Known rows, with every step that occurs
diza/fumi/zuza/vorudo/vinus:  -4  -5 -15 -12 -10  -6  19   2 -28  -3  11 -14   1 -19   3   4  10  32   0 -17  -7   8 -11  -5  -1  -5   9 -20   0
vinus/vorudo/zuza:  18   0 -21  11  -6  -5   0   5 -19  14  -3  -4  24 -22 -19  14  10  78  -2  18   5   0  -6   3  -1   0   2  10   4
dano/zuza:  11  -3  -7  20  -2  -3   7   2  -3   3  -1   4  -5  -5 -10   6   8  22  -1  -1   4   2   5   0   2  16  -1  22   0
diza/fumi/zuza/dano:   1 -10  -9 -18  -5  -4  18  -1 -16  -5 -13  -9 -13  -6  -5   9   5  35  -7 -22  -3   9 -10  -5  -2 -13  11  -6  -3
vadu/lomuno/tifa/zuza/fumi:  22  -3   6  41 -20   2   0   1 -18   7   0  22 -12  29  -9   7  18  57  -8 -54   8   1  10  -9  -3   4  -5  15  -4
fumi/zuza/tuko:   4  -6  -2  -4   0   0  17   3  -9 -12  -8  -6   7  -7  -7   1   6  18   0 -21  16  -6   3 -19  -3  -1   6   1  -3
vadu/lomuno/tifa/zuza:  12  -2   2  17 -11   1   3   1 -16   6  -7  17  -4  31 -11  11  18  28 -14 -47  17   2   7 -12   1  11   1  12  -6
dano/zuza/tifa:   2  -4  -9  31   0  -1   7   1  10  10  -1  10 -14   7 -23  -4  10  18  -3 -21  15   7   3  -2   4   5  -2  17  -1
dano/zuza/tifa/lomuno/vadu/maki:  13 -15  -7  47  -3  -6  -3   6 -22  11 -10  17 -29   8  -9   7  28  21  -9  15  10   8   9  -1   4   6  -7  11   1
niru/zuza/fumi/diza:  12   5  -1 -32 -14   2   8  -5 -14  12   1   5  -7  -7  -5  -4   1  81   5  -4  15  -3   7  12  -1   4  -8  15   7
niru/zuza/tifa/lomuno/vadu/maki:   1  -9  -6  16  -7  -4  -8   4 -14  11 -13  18 -16  14   0  14  21  38  -5  30  20   7   7   9   6   2 -12  -6   4
zuza/tifa/lomuno:  -9  -2   1   2   4   2 -12  -2  -6   3  -2  16  -7  27 -24   8   8   0  -3 -24  15   1  -2   3   1  -2  -1 -12  -2
diza/fumi:  -2  -4  -3   3  -3   1   6   0  -3   4  -7  -3  -4   3   3   5   5  15  -1   0 -16   6  -2   4  -2  -1   6   3   1
vorudo/vinus:  -8   1  -7  -6   0   0  10   3   1  -1   8   1   7   0   7   2  11 -10  12  -1  -6   2  -1  -3   0   3   0  -6   0
lomuno/tifa/zuza:   1   1   8   7  -1   0  -6  -4  -8   5  -1  18  -8  25 -19   9  14  23  -3 -40  12   2   8  -8   1   1   1   6  -3
maki/vadu/lomuno/tifa/zuza:   8  -5   3  20  -8   1   5   6 -18   0  -7  14   1  33 -11  17  17  65 -10 -16  12  -5   7  -1   2   2   6  -9   0
niru/zuza:  -1   2  -6 -11  -5  -1   3   0   6   3  -3   5   9   2  -2  12   2  38   3  14  12   1   3  11   4  11  -6   3   3
vinus/vorudo/zuza/tifa/lomuno/vadu:   6  -8 -22  30  -2  -5  -9   5 -40  14 -13  11  12  -4 -31  23  19 103   0  22  15   0  -4   0  -2  -8  -6  -8   4
vinus/vorudo:   9   1 -11  11   1  -5  -3   1 -17   4  -3  -6  19  -7  -2   9   5  31 -13  12  -2   4  -8   0  -1  -8   5   3   4
vinus/vorudo/zuza/tuko:  21  -1 -22  25  -1   0  12  11 -20   8  -8  -4  28 -17 -19   5  11  71  -6   6  18   1  -1 -11  -4  -7   5  15   3
maki/vadu/lomuno:   7  -6  -5  13  -7   0  11   9 -11  -6  -5  -3   8   8   8   7   1  43  -7  24   1  -7   0   7   0   2   4 -15   2
lomuno/tifa/zuza/tuko:   3  -1   7  20   3   5   5   2  -8   0  -6  18  -5  30 -18   0  15  15  -7 -53  24   2  13 -22  -1  -7   4  12  -4
fumi/zuza/tifa:  -8  -5  -3  -5  -3  -3   5  -4   3   0  -2   0  -4   0 -20   1   7  21   3 -30  16  -2  -3  -8   2  -3   2 -10  -2
vadu/lomuno/tifa/zuza/vorudo/vinus:   7   1 -10  19 -14   0  11   6 -32   6  14  12  -4  22  -4   1  17  21 -20 -53  23  10  -1 -15   3  -2   3  -5  -6
tuko/zuza/tifa/lomuno/vadu/maki:  18 -17  -1  40 -10  -6  -9   4 -19   7 -12  19 -28  15   0  11  27  -6   0   7   9   8   2  -3   3 -30  -9  -5   2
diza/fumi/zuza/tuko:   3  -9  -6  -2  -2   0  23   3 -13  -8 -15  -8   3  -6  -4   5  12  32   0 -21  -1   1   1 -16  -5  -1  11   4  -2
lomuno/tifa:  -6  -1   2  -4  -3  -1  -1  -4  -5   7   2   5  -2  19  -8  -6   9   1  -6 -20   8   4  11  -9  -1  -8   3   1  -3
niru/zuza/vorudo:   3   4 -10  -3  -8  -3   1   2 -11   4  10   0   2  -7   0   0  -9  40 -14   8  23   7  -3  11   5  -3  -5 -10   2

Rows
 12 -10   2  16  -3  -5 -10   5 -32   1 -11   7 -16   0  14  11  18   2  -6  35  -4   1   6   1   1   0  -6  -6   3 => tifa/lomuno/vadu/maki
 28  -1 -17  33 -14  -4  -3   5 -23  15   3   0  16 -23 -16  10  11 108   5  11  -3  -1  -3   5  -5  -6  -5  12   6 => vinus/vorudo/zuza/fumi
 10  -3 -15  -2  -5   0  10   6  -8   7  -3   0  -7 -13 -17  -1   0  45  -1  -6  17   5  -5   0   0 -13  -1   3  -3 => vorudo/zuza/dano
  6   0 -18  23  -5  -5  15   7 -19   3  20  -1  -5 -14  -3  -4   8  14  -6  -8   8  10  -4  -3   4   4   0   3   0 => dano/zuza/vorudo/vinus
 20 -11 -21  39  -7  -8 -10   9 -40  21 -13   8   2 -10 -18  16  30  78  -9  34  14   6  -3   1   1  -8  -4   0   5 => vinus/vorudo/zuza/tifa/lomuno/vadu/maki
  0  -8  -4 -15  -7  -4  11  -3 -13  -2  -9  -9   0  -9  -5  14  11  38   4  -9 -12   1  -3  -2  -3   8   8  -2   0 => diza/fumi/zuza
 14  -4  -9  33   2   2  18   8  -3  -2  -6   5  -2  -1 -11  -3   9  15  -5 -12  15   2  10 -14  -1   8   2  27  -2 => dano/zuza/tuko
  2 -19  -4  13  -8  -7   1   1 -32   5 -20   4 -23   3  -4  16  29  38  -4   6  -5   6   0  -4   0  -2   3 -12   1 => diza/fumi/zuza/tifa/lomuno/vadu/maki
  6  -3  -6   7 -14   0   8   0 -12   8  -3   5   2  24  -2  -3  12   5 -17 -26  13   4   9 -12  -1   0   4   6  -6 => vadu/lomuno/tifa
  2  -5  -6  23   2  -1  -5  -1  -8   7  -3  20 -14  22 -35  13  17  20  -5 -24  19   3   3   3   3  14  -2   8  -2 => dano/zuza/tifa/lomuno
  8  -1 -24  24  -4  -3   1   4  -8  20  -3   1  18  -9 -31   5  13  76  -3  -2  18   5  -8   0   1  -9   2   6   3 => vinus/vorudo/zuza/tifa
 11  -9   0  25  -6  -4   1   7 -14   4  -9  -3 -17 -14  26  -7  11   0  -4  40  -8   6   6  -4   1  -8  -5   3   3 => lomuno/vadu/maki
 -1 -11  -9  39   2  -4  -2   2 -23   4 -11  20 -18  13 -23  15  17  44   1   3  12   2   6  -3   1   7  -9   3   0 => dano/zuza/tifa/lomuno/vadu
 10  -1  13  29 -10   1  -9  -4 -11   6   5  22 -16  23 -16   5  15  52   4 -47   3   1  10  -6  -2  -5  -6   9   0 => lomuno/tifa/zuza/fumi
  4  -6  -8  -5 -10  -7   9   0 -30  -2   3 -14  -6 -19  -3   3   0  41 -12 -16  -1   7 -11  -2  -2  -9  10 -15   0 => diza/fumi/zuza/vorudo
  0  -3  -9   4  -3   2  -9   2  -9  13  -2  16  -2  11 -42  13  14  47   8 -17  23  -4   0   6   1   7  -4  -6  -1 => vorudo/zuza/tifa/lomuno
 21  -4  -5  24 -12  -5   0   2 -17  -1  10   1 -10  -7   0  -2  -4  -4 -10 -16  12   8  -9  -2   2 -35  -1  -8   0 => tuko/zuza/vorudo
 18  -7   7  44 -17   1   3   5 -21   0  -1  19  -8  31  -9  13  16  95  -4 -25   4  -6  10   1  -2  -4  -1  -7   2 => maki/vadu/lomuno/tifa/zuza/fumi
 -9  -9  -6  -3  -5  -2  11  -4  -1   4  -9  -3  -8   3 -17   5  13  35   3 -30   0   5  -5  -4  -1  -4   8  -6  -1 => diza/fumi/zuza/tifa
 12  -4   0  28 -11  -1   4   8 -34  -1   6   9  -6  24 -10   5   5  68 -27 -24  24   1   1  -1   4 -12   6 -21  -1 => maki/vadu/lomuno/tifa/zuza/vorudo
 14   3  14 -14 -10   3   0  -9 -27  13   3  18 -24  17 -22  -7  14  66   0 -59  15  -2  11  -8  -3  -6  -1  19   2 => lomuno/tifa/zuza/fumi/diza
  2  -6  -7 -20  -2  -5  11   0 -14  -9  -6  -7  -9  -8  -8   4   0  20  -7 -21  13   3  -9  -9   1 -13   5 -10  -4 => fumi/zuza/dano
 29  -3   4  -7 -17   0   8  -5 -20   7   2   6 -20  -7  -5  -7   6  38  10 -27   4  -1   2  -1  -4 -27  -5  15   5 => tuko/zuza/fumi/diza
  9   0   5  24   7   6   7   5  -3  -7  -8  13  -3  11  -9   5   7  15  -1 -31  16  -2   2 -14   0   1   0  12  -1 => tifa/zuza/tuko
